What can hang from each mark
buvi: ravuk vitad
vitad: buvi sivod votobod
sivod: mitolap vitad
votobod: vitad
ravuk: buvi
fesi: mitolap vitad
mitolap: fesi sivod
duvat: vitad

Every row comes from one small tree of marks. The marks that hang from a mark follow it in brackets, in alphabetical order. Every link used is in the known rows. Which tree was each row made from?
Known rows
buvi(ravuk vitad(sivod)): [  9.9   7.1  -2.6  -1.8  -3.5  -6.9  18.8  14.2  29.6  13.2  13.0 -25.9
  -9.5 -37.6  -8.0   0.5  -3.3  15.5   4.1  34.2   4.8  24.0 -17.8  -8.9
  10.3  36.0]
sivod(mitolap vitad): [ -8.0   8.4  -5.1  -5.3  -9.1   0.1 -10.9  28.2 -35.9 -16.0   3.2  -5.6
 -35.8  -8.0 -35.6 -12.7  30.6  -3.2 -19.1   8.3  14.1 -16.4   8.8 -15.2
  17.3 -20.7]
fesi(mitolap vitad): [ 43.9 -12.6 -55.4  -1.2   7.8  -8.8   5.3  17.4 -12.2 -17.9 -16.9 -28.3
 -40.5   2.5  -4.6 -34.3 -15.1  -7.3 -20.4   9.0   2.4 -11.1  -3.2 -10.4
  17.0  13.5]
fesi(mitolap): [ 21.9   0.7 -31.6   0.3  11.7  -1.4  13.5  27.0 -16.9 -13.8 -18.3 -31.1
 -31.5   6.9 -11.6 -49.7   0.6  -0.7 -25.7  15.7  14.6  -5.4   0.7 -14.6
  21.4  27.6]
duvat(vitad(buvi sivod votobod)): [ -9.1 -22.4  14.5  -7.2 -16.1 -13.8   8.0  17.4  -6.5 -16.4 -24.4  -9.7
  32.0 -25.0   6.2  16.7   3.1  -1.8  -2.9  27.0 -21.9   1.2  -8.1  -3.3
  29.0 -34.0]
fesi(vitad): [ 23.4  -6.9 -27.1  -7.0  -0.2 -13.9  -6.3  21.0  -7.9 -10.5 -15.2 -14.2
 -31.0   0.2 -12.8 -22.4  -3.4  -9.4  -2.5  13.0   6.1  -8.6  -1.5 -18.5
  12.2   6.9]
fesi(mitolap(sivod) vitad(buvi(ravuk) votobod)): [ 31.6  -7.4 -46.7  15.9  18.3 -35.3  12.1   2.6  -8.3   7.9  -1.8 -17.1
  35.2 -11.1  -3.5  -5.8 -39.3 -11.6   1.0   7.5   3.8  22.7 -11.2   9.7
  16.5  -9.7]
sivod(mitolap vitad(buvi votobod)): [-22.2   5.1   7.2   4.8  -7.6  -8.6 -13.0  20.6 -47.4 -14.2   1.1  13.7
  14.1 -23.9 -19.8  13.4  12.1 -14.0 -13.8   0.3  -4.1 -14.5   4.5  -3.0
  21.0 -44.3]
vitad(buvi(ravuk) sivod(mitolap)): [-12.5  10.7  -0.7  16.7   2.0   3.8   5.5  10.6  -7.4   9.9  21.5   3.5
  12.0 -30.0 -24.2   6.2   2.2  14.2 -15.4  10.7  10.9   0.3 -11.5  -6.0
  12.6  -8.5]
buvi(vitad): [ 11.8   7.9  -6.9  -4.3   2.7 -11.9  23.5  20.0   5.0  -1.1  -0.3 -25.9
 -25.3  -7.2  -7.3 -25.4 -12.0  -0.2   1.5  20.6   6.6  13.3  -9.0 -14.7
  12.0  29.0]
mitolap(fesi sivod(vitad(buvi(ravuk) votobod))): [ -2.5   9.1  11.4  -6.3   9.5 -27.2  -2.7   5.0 -20.5  20.8 -14.5  -8.5
  42.0   3.1 -12.8  -5.3   3.4  -4.7  32.6  20.3   7.7  23.0   2.4   8.6
   2.4 -28.4]
fesi(mitolap(sivod) vitad(buvi votobod)): [ 36.0 -19.7 -47.9  11.4  11.0 -31.6  10.5   6.5 -19.0  -6.8 -19.2  -8.4
  23.3   2.3  -2.8 -13.7 -27.3 -18.5  -7.1  -1.8  -1.9   4.8  -1.4   9.6
  24.3 -27.5]
votobod(vitad(sivod(mitolap))): [ -7.1  -6.2   1.4   8.4 -20.1  11.0   5.4  35.9 -10.1  -3.2   7.1   1.1
 -43.7  -1.0 -33.2   0.0  15.1   2.9 -25.4  -9.9   6.4 -20.1  -4.5 -16.6
  19.1 -20.4]
votobod(vitad): [  4.4  -2.2   4.2   5.4  -6.8  -2.9   8.5  38.4 -11.2  -1.3  -8.8 -14.5
 -40.6   9.4 -17.9 -26.0   0.1  -8.4  -9.4  -0.4  15.4  -6.7  -0.1 -26.3
   9.6  14.9]
ravuk(buvi(vitad(sivod(mitolap) votobod))): [ -5.4  16.6   0.2   0.6 -17.2  -7.5  28.4  27.9   1.1  -3.3   1.4   8.8
  -2.8 -29.0 -16.7  21.1 -10.6  18.6 -18.1  10.0 -13.5  -6.5 -23.5   9.0
  31.5 -10.2]
mitolap(fesi sivod(vitad)): [ 16.5  -0.5  -4.9 -20.8  -1.4 -13.9  -3.0  15.3 -20.4   7.4 -30.1 -20.2
 -21.0  26.4 -26.3 -39.1  36.8   1.2  18.5  20.0  19.6   4.3  14.0  -4.9
   6.8 -19.6]
votobod(vitad(buvi(ravuk) sivod(mitolap(fesi)))): [ -6.3   8.3  16.1  15.0   0.0  14.4   8.2   8.1  -8.5  23.3  16.7  -4.7
  -9.2   6.2 -17.9   0.8  -9.9  15.4  -0.4  -2.9  -7.7   0.4  -8.8  -6.0
  -5.1 -22.5]
buvi(vitad(votobod)): [ -4.8  10.0   1.7  -9.4   1.8 -20.2  22.0  23.9   5.0  -3.1  -5.2 -19.8
   5.7 -13.9  -7.4  -8.0 -18.8  -7.0   2.3  20.6 -10.2  14.0 -11.8  -9.3
  20.4  11.2]
fesi(mitolap(sivod(vitad(buvi)))): [ 35.7 -11.3 -36.0   9.8   3.2 -14.4   0.2  12.5 -33.0  -7.4 -15.8 -12.5
  -7.5 -10.7  -6.6 -28.2  17.9  -8.5 -11.7   7.7  25.1   3.4  12.7   1.1
  18.7 -11.8]
votobod(vitad(buvi(ravuk) sivod(mitolap))): [ -9.9   5.1   8.4  27.3  -8.7   9.0   7.0  20.4  -7.3  14.0  27.8   4.7
  -8.0 -23.2 -22.6  17.6  -7.0   9.7 -17.3  -6.3   5.4  -0.6 -12.0 -10.9
   6.7 -10.8]

Write each row's tree
[  3.3  -1.2  11.5  21.3 -11.4   3.6   4.6  22.1   3.9  17.9   9.5  -0.4
  -6.4 -25.7  -2.8  10.6  -5.7   3.6  -2.6   4.9  10.5   3.5  -9.2 -13.7
   4.6  11.2] : votobod(vitad(buvi(ravuk) sivod))
[-21.7 -11.7  15.9 -26.4 -10.8  -3.1  13.8  16.0  -9.0 -17.7 -21.6 -28.8
   4.2  18.8 -22.7  -1.7  11.4  13.1  -2.1  21.9 -36.9  -1.4  -7.2   1.3
  22.0 -59.9] : duvat(vitad(sivod(mitolap(fesi)) votobod))
[ 14.0   1.2 -22.3  11.5   7.5 -26.3   4.2  12.6 -26.8   5.3  -5.0 -17.6
  33.5 -24.2  -9.3  -5.2  -3.3 -10.1   1.2  14.4  15.9  22.5   0.3   7.9
  17.9  -8.4] : fesi(mitolap(sivod(vitad(buvi(ravuk) votobod))))
[  2.0   1.0   7.8 -10.4   0.9 -23.7  -5.6   7.1 -30.7   9.1 -31.7   0.4
  29.6  13.9 -10.4 -12.3  14.8 -10.0  24.7  11.4   2.8   5.6  10.9   6.1
   9.5 -44.6] : mitolap(fesi sivod(vitad(buvi votobod)))
[ 20.7 -11.3 -36.0  13.7   1.4 -13.4   5.4   4.8   0.8  -0.8  -2.1  -7.2
  21.7 -40.5   8.3  18.9 -26.6  -2.7 -10.4  15.7 -16.5   1.3 -13.6   7.0
  17.0  -6.0] : fesi(mitolap vitad(buvi(ravuk) sivod votobod))
[ 14.1  -7.3 -31.4  -6.6  -3.2 -24.7   2.0  28.0 -29.1 -12.3 -24.6 -21.7
  -3.3  -2.7 -20.9 -20.0  22.3 -12.5 -10.1  11.5  13.6   2.4   8.9   4.4
  29.7 -17.5] : fesi(mitolap(sivod(vitad(votobod))))
[  0.6   5.7   3.0  12.3  -0.5  -2.2   2.2  12.1   4.3  12.6   2.5   0.1
  15.5 -34.7  -5.4  -0.2   6.0  10.3  -1.0  23.3  16.3   4.1 -10.4 -10.4
  12.6  14.7] : vitad(buvi(ravuk) sivod)
[ 14.9   2.9 -22.4 -15.2  11.2  -3.3   0.9   7.4 -18.7  -3.8  -7.8 -18.1
 -33.3  32.2 -26.8 -31.1  -8.7   2.8  -1.3   1.8 -11.3 -13.2  -0.1  -8.3
   4.3 -29.2] : sivod(mitolap(fesi(vitad)))
[  7.9  -3.3  -1.3  -5.4   1.8 -13.8  -1.5  -1.7   5.2  16.9  -9.8  -4.7
  30.9 -14.7   6.2  16.9 -22.3   5.6  21.8  23.5 -26.4   0.8 -11.5   4.0
   1.7 -23.9] : mitolap(fesi(vitad(buvi(ravuk) sivod votobod)))
[ 37.5  -7.9 -27.2 -15.4   8.7 -22.0   4.7   4.5  -1.9   8.9 -29.7 -21.7
 -19.0  42.0 -22.0 -42.8  -0.6  -1.8  21.8  11.0   8.0   4.9   2.6  -4.1
   5.1 -20.3] : mitolap(fesi(vitad) sivod)
[-12.7 -13.0  20.6  -2.5  -5.9 -18.0   9.6  14.4   6.0  -5.1  -9.2 -18.3
  47.8 -35.6   4.0  22.5  -9.2   2.6   6.5  34.9 -16.9  20.2 -16.3  -1.0
  19.6 -14.9] : duvat(vitad(buvi(ravuk) sivod votobod))
[-21.4  16.1   5.6   0.3  -4.2  -8.5  22.8  15.0  16.5   6.4  29.1 -15.9
  12.8 -36.1 -25.5  24.8 -13.6  13.0  -6.6  21.9 -12.8  19.5 -23.5   2.1
  17.9  -3.8] : buvi(ravuk vitad(sivod(mitolap) votobod))
[ 25.1   8.9  -7.9   0.7 -19.2  -1.4  26.8  25.7  14.8   3.8 -13.8  -3.0
 -25.3 -29.6   3.2   1.5  -1.2  21.3  -9.1  24.2   6.7  -1.9 -18.3  -1.8
  23.1  30.6] : ravuk(buvi(vitad(sivod)))
[ -4.0  -3.3  -0.1 -12.8 -11.1 -29.8  -6.0  29.1 -22.9  -1.8 -23.9  -6.4
   8.0  -2.0 -28.9  -9.6  31.2 -13.6   7.3  13.9  17.8   1.8   6.3  -3.8
  26.1 -26.1] : mitolap(sivod(vitad(votobod)))
[ 25.7   6.0  -9.6  -1.3  20.2 -11.4   0.0  -3.0  -5.9  16.7  -6.1 -20.0
   2.8   5.5   3.9 -18.6 -32.2   1.3  23.2  19.9  -4.0  10.4  -8.8  -6.9
 -10.4   3.8] : mitolap(fesi(vitad(buvi(ravuk))))
[-26.8  16.8  19.9   0.4   8.9  -1.8   8.1   6.6  -8.9  15.7   3.6  -0.5
  35.9  -8.4 -16.8   7.3  -6.7  13.4   3.5  14.2 -16.5   2.3 -11.7   5.2
   7.3 -33.3] : vitad(buvi(ravuk) sivod(mitolap(fesi)) votobod)
[ 12.7  13.9 -12.3   4.6  22.1  -5.0  -0.1  -9.1 -16.3  13.4   9.9 -11.8
   1.1   9.9 -14.5 -15.0 -31.6   6.7   8.9   8.7  -7.0   5.3 -10.0  -2.2
  -8.2 -20.4] : sivod(mitolap(fesi(vitad(buvi(ravuk)))))
[ 44.3 -21.8 -51.6  10.3  -4.5  -1.6   0.0   5.0  -9.4 -12.1 -13.7  -5.7
 -17.4 -30.4  10.9  -6.4  -7.5  -0.7 -22.2   8.0  -7.2 -15.8  -2.2   0.1
  19.5  -6.2] : fesi(mitolap vitad(buvi sivod))
[-16.8  20.8  10.9 -11.5   7.2  -4.8  26.3   4.0  15.7  14.7  17.0 -24.6
  13.7  -9.5 -21.4   7.7 -16.9  21.3   7.8  24.4 -27.8  21.0 -19.2   7.0
   8.2 -16.6] : buvi(ravuk vitad(sivod(mitolap(fesi)) votobod))
[ 12.7   5.6  -4.0   8.0   1.8 -22.8  -6.7  12.3 -18.3  17.4   0.5  -6.3
  16.6 -20.7 -18.2  -8.7  15.2  -5.1  14.2  18.8  36.9  21.3   2.7  -4.2
   7.0  -2.3] : mitolap(sivod(vitad(buvi(ravuk))))
[  9.3  -1.8 -20.3  14.5  -1.7  -3.1  -4.8  -0.9  -4.0   6.5  24.6   4.9
   1.9 -35.4 -18.6  19.6 -12.4   9.7  -9.9   7.3  -0.6  -3.8 -13.7  -4.9
  10.6 -20.7] : fesi(vitad(buvi(ravuk) sivod(mitolap)))
[ -0.8  -3.8  10.7  10.5  -8.9  16.4   7.3  10.8 -19.0   7.1  -1.8   4.2
 -25.0  18.3 -15.9  -4.7   2.7  10.0 -10.4 -11.9 -12.5 -17.5  -0.3  -6.7
   3.6 -40.0] : votobod(vitad(buvi sivod(mitolap(fesi))))
[ 18.1  -5.0  -7.3   3.9  -6.4 -18.8  -9.8  13.9 -27.5   3.0 -17.2   3.7
   2.1 -12.4 -17.1 -15.2  27.8  -9.4   5.4   8.5  33.2   2.5  10.3  -5.4
  16.3 -22.2] : mitolap(sivod(vitad(buvi)))
[  6.0 -14.1 -17.2 -12.7 -19.6 -16.6  -8.4  23.2   3.6 -10.0 -18.5   1.7
  -3.9 -21.5 -10.9  13.9   6.0  -5.2  -4.7  16.8 -15.8 -19.3  -7.8  -6.0
  26.9 -22.6] : fesi(vitad(sivod votobod))
[ 53.3 -20.7 -56.9  15.0   9.5 -23.4  11.3   0.9 -16.9  -4.1 -13.3 -12.9
  -5.3   1.8  -5.1 -28.2 -20.3  -9.7 -10.3  -2.7  14.5   5.3   0.9   0.8
  18.1 -11.3] : fesi(mitolap(sivod) vitad(buvi))
[ -7.8  19.7   8.1  -3.2  11.4 -23.8  25.2  20.8  15.1  10.4  12.8 -28.2
  16.4 -22.5  -8.7  -3.6 -29.2  -1.1  11.0  27.6  -4.2  31.6 -19.2  -7.2
  10.4  28.6] : buvi(ravuk vitad(votobod))
[ 15.6   2.2  -8.7  -2.6  19.3 -35.3   6.2  -4.3  -1.5  24.2 -14.8 -11.4
  44.4  17.2  -7.7  -8.9 -34.2  -4.8  36.3  12.3  -4.1  22.9  -8.5   8.7
  -0.2 -30.2] : mitolap(fesi(vitad(buvi(ravuk) votobod)) sivod)
[-21.5 -16.6  13.7  -1.4 -15.1 -10.1   9.4  13.7 -17.4 -21.8  -7.2  -3.2
  28.5 -19.5 -13.9  23.9   4.9   0.3 -14.9  13.6 -26.9  -2.3  -9.6   2.5
  29.0 -59.3] : duvat(vitad(buvi sivod(mitolap) votobod))
[-17.8 -11.4  19.4 -13.9  -6.1  -3.0  11.7   4.5 -17.2 -14.8 -19.4 -12.3
  28.3   6.2  -8.4   8.3   1.0   8.0  -0.9  16.6 -41.7   1.4  -6.6   6.8
  18.0 -67.8] : duvat(vitad(buvi sivod(mitolap(fesi)) votobod))
